(in the rows, 128 means zero)
Known rows, with every step that occurs
difib, nusos, pobeki: [133 109 123 104 130 139 184 107 141 148 155 162 129 146 140 107  95 155
 149 124 149 138 163]
nusos, pobeki: [148 112 128 127 116 149 161 101 115 127 142 165 133 128 113 126 105 141
 144 158 139 124 116]
kisus, difib, nusos, zisi, zigid: [ 64 131 121 130 158  94 178 207 152 154 139 108 203 162 141 153 136 132
 110  74  98 120 157]
vofo, nusos, difib: [109  92 129 133 108 112 187 180 132 114 145 102 146 106  73 170 107  78
 106 105  90 119 125]
vofo, nusos: [126 124 139 132 108 125 152 170 135 131 117 104 126 112 122 143 109 100
 111 113 103 137 124]
kisus, difib, lupan, zisi, neme, vofo, nusos: [ 76 186 161 102 102 139 173 203 139 146 141 140 239  77 109 131 117 102
  95  71  54 127 129]
kisus, difib, nusos, zisi: [ 79 118 128 120 123 123 192 171 171 138 157 119 181 154 141 146 152 131
 116  69 122 146 142]
difib, lupan, zisi, nusos, pobeki: [130 153 130  91 125 162 194 144 128 139 151 184 187 118 136 120  95 153
 129 148  88 109 141]
lupan, difib, kisus: [140 115 139 105  99 113 158 135 148 123 141 160 128 129 130 101 134 139
 121 117 117  93 156]
vofo, nusos, difib, lupan, zisi: [106  99 133  98  83 133 216 202 137 112 173 140 161  97  85 138  97 104
 119  93  80 110 135]
neme, vofo: [ 91 169 148 130 130 142 126 103 132 128 131 154 163 114 116 134 141 131
 131 115 171 151 148]
neme, vofo, nusos, difib, lupan: [ 80 120 123  97  93 126 202 165 124 113 163 128 171  90  74 170  91  69
 118  92 129 144 161]
kisus, difib: [114 115 129 154 102 117 128 148 132 130 111 106 166 123 141 139 136 104
 112 109  80 129 107]
neme, vofo, nusos, zisi, lupan, difib: [ 66 182 178 125 111 138 220 175 136 124 174 155 168  80  90 178 140 109
 122 134 122 128 145]
tilel, vofo: [103 135 112 117 141 122 139 120 140 122 107 155 133 147 144 111 138 130
 169 124 155 137 106]
tilel, vofo, nusos: [ 98 133 121 121 123 114 157 163 147 125  95 131 131 128 137 126 119 104
 151 109 136 148 106]
tilel, vofo, nusos, difib, lupan, zisi, zigid: [ 71 121 116  94 133  99 213 230 138 120 132 154 192 127 101 125 103 107
 155  99  90  96 132]
zisi, lupan, difib, nusos: [104 144 143 105 138 102 185 144 144 147 151 145 117 118 167 111 116 134
 145 136  90 112 171]
kisus, difib, nusos: [ 98 115 124 127 123 109 152 152 159 147 118 103 164 141 173 119 123 116
 112  75  90 141 145]
zisi, zigid: [115 144 126 136 159  99 111 165 116 143 113 116 159 135 124 134 117 129
 123 133 105 102 146]
neme, vofo, nusos, zisi, lupan, difib, kisus: [ 72 191 173  93 114 150 230 185 146 124 186 188 171 106  96 157 138 107
 112 107 139 111 176]
neme, vofo, nusos, pobeki, zigid: [120 166 180 155  82 162 171 155 111 140 117 165 160  80  64 145  97 138
 155 144 142 142 159]
vofo, nusos, pobeki: [144 111 138 131  94 139 186 144 124 129 135 139 133 109 103 147  83 115
 126 139 115 134 114]
lupan, zisi, neme, vofo: [ 91 213 174 109 155 153 135 133 138 143 149 194 215  97  92 116 162 165
 121 102 127 118 146]
vofo, nusos, pobeki, zigid: [155 124 163 155  81 141 175 184 109 136 118 140 123  94  79 133  82 133
 153 154  99 121 136]

Rows
[134 144 170 129 103 128 208 156 122 157 147 178 115 104 128  98  94 166
 194 184  81  99 178] -> zisi, lupan, difib, nusos, pobeki, zigid
[ 92 141 144 132 153 131 179 174 152 125 143 156 217 107  96 152 153 127
 100 109  66  90 138] -> lupan, zisi, nusos, difib
[137  97 141 112 103 115 206 102 147 140 155 172 130 125 138  99 104 168
 154 134 122 121 150] -> lupan, difib, nusos, pobeki
[ 88 200 159  72 122 148 175 185 137 144 155 161 199  82  96 120 107 125
 110  89 107 131 157] -> difib, lupan, zisi, neme, vofo, nusos
[126 136 137  91 106 155 156 147 136 126 151 169 137 122 139  92 121 151
 140 114 120 120 141] -> difib, lupan, zisi
[110 158 153 136 157 127 129 177 132 139 126 158 184 124 122 112 140 162
 122 117 105  91 144] -> lupan, zisi, zigid
[117 114 140 114 116  99 169 129 160 141 132 131 129 125 152 101 126 155
 137 108 110 123 164] -> lupan, difib, nusos
[129 165 131  72 134 130 153 163 125 144 164 160 159 112 120  96 115 148
 130 124  86 101 140] -> difib, lupan, zisi, neme
[ 99 119 122 105 137 111 180 194 118 122 168 155 187 124  86 126 110 131
 131 111  85  76 152] -> nusos, difib, lupan, zisi, zigid
[123 118 123 123 108 131 196 139 132 120 111 170 138 131 121 125  93 118
 168 135 142 142  91] -> tilel, vofo, nusos, pobeki
[118 130 123  72 130 125 193 170 125 124 191 162 186 110  75 122 117 126
 128 113  65  83 137] -> nusos, difib, lupan, zisi, neme
[ 87 211 184 107 140 147 158 176 146 147 141 167 211  79  85 133 139 135
 103  88 109 123 144] -> lupan, zisi, neme, vofo, nusos
[116 109 105 119  85 116 142 155 127 129 128 103 151 128 158 130 104  93
 122 113  77 137 118] -> kisus, difib, lupan
[111 168 130  94 137 142 153 170 149 140 130 153 181 118 145 122 118 136
 113 121  77 114 153] -> difib, lupan, zisi, nusos
[102 160 133 111 154 150 182 160 119 126 180 148 133 133 115 161 142 119
 140 154 132 118 133] -> nusos, zisi, lupan
[132 161 154 127 143 167 180 134 136 138 135 191 202 111 124 125 133 165
 118 144  95 104 128] -> lupan, zisi, nusos, pobeki
[ 73 132 155  95  84 150 214 178 142 112 175 167 198  81  73 148 113 104
 119  76 122 128 158] -> neme, vofo, nusos, difib, lupan, zisi
[109 119 136 117  84 138 158 170 140 128 140 143 179 114 154 104 128 127
 121  98  70 121 118] -> kisus, difib, lupan, zisi
[129 127 142 104 118 126 222 120 126 147 167 172 122 116 154 106  89 145
 160 170  98 109 158] -> zisi, lupan, difib, nusos, pobeki
[ 82 159 143 115 142 115 183 171 126 132 148 122 204  83  42 180 122  83
 102  93  93 121 142] -> zisi, neme, vofo, nusos, difib
[ 95 136 132 127 112 106 143 208 126 142 123 130 205 123 150 110 118 130
 113 103  52  95 132] -> kisus, difib, lupan, zisi, zigid
[ 72 176 175 114 135 135 199 186 143 131 161 169 234  72  39 157 144 114
 100  83  93 105 139] -> lupan, zisi, neme, vofo, nusos, difib
[ 97 144 138  97 153 137 190 186 166 122 156 184 218 135 100 131 152 129
  88  86  81  73 174] -> lupan, zisi, nusos, difib, kisus
[113 166 126 101 166 125 162 159 133 135 175 132 165 137  76 151 151 138
 121 128 120 109 124] -> nusos, zisi, neme
[100 127 109 132 159 108 167 157 136 125 133 117 194 118  95 177 131  95
 102 126  70 105 139] -> zisi, nusos, difib
[ 78 172 138  75 132 143 193 147 127 128 191 191 219  92  62 128 130 126
 132 100 112 103 158] -> nusos, difib, lupan, zisi, neme, vofo
[112 150 130 100 139 124 138 184 121 141 141 157 165 130 134 103 112 151
 135 120 100  95 157] -> difib, lupan, zisi, zigid
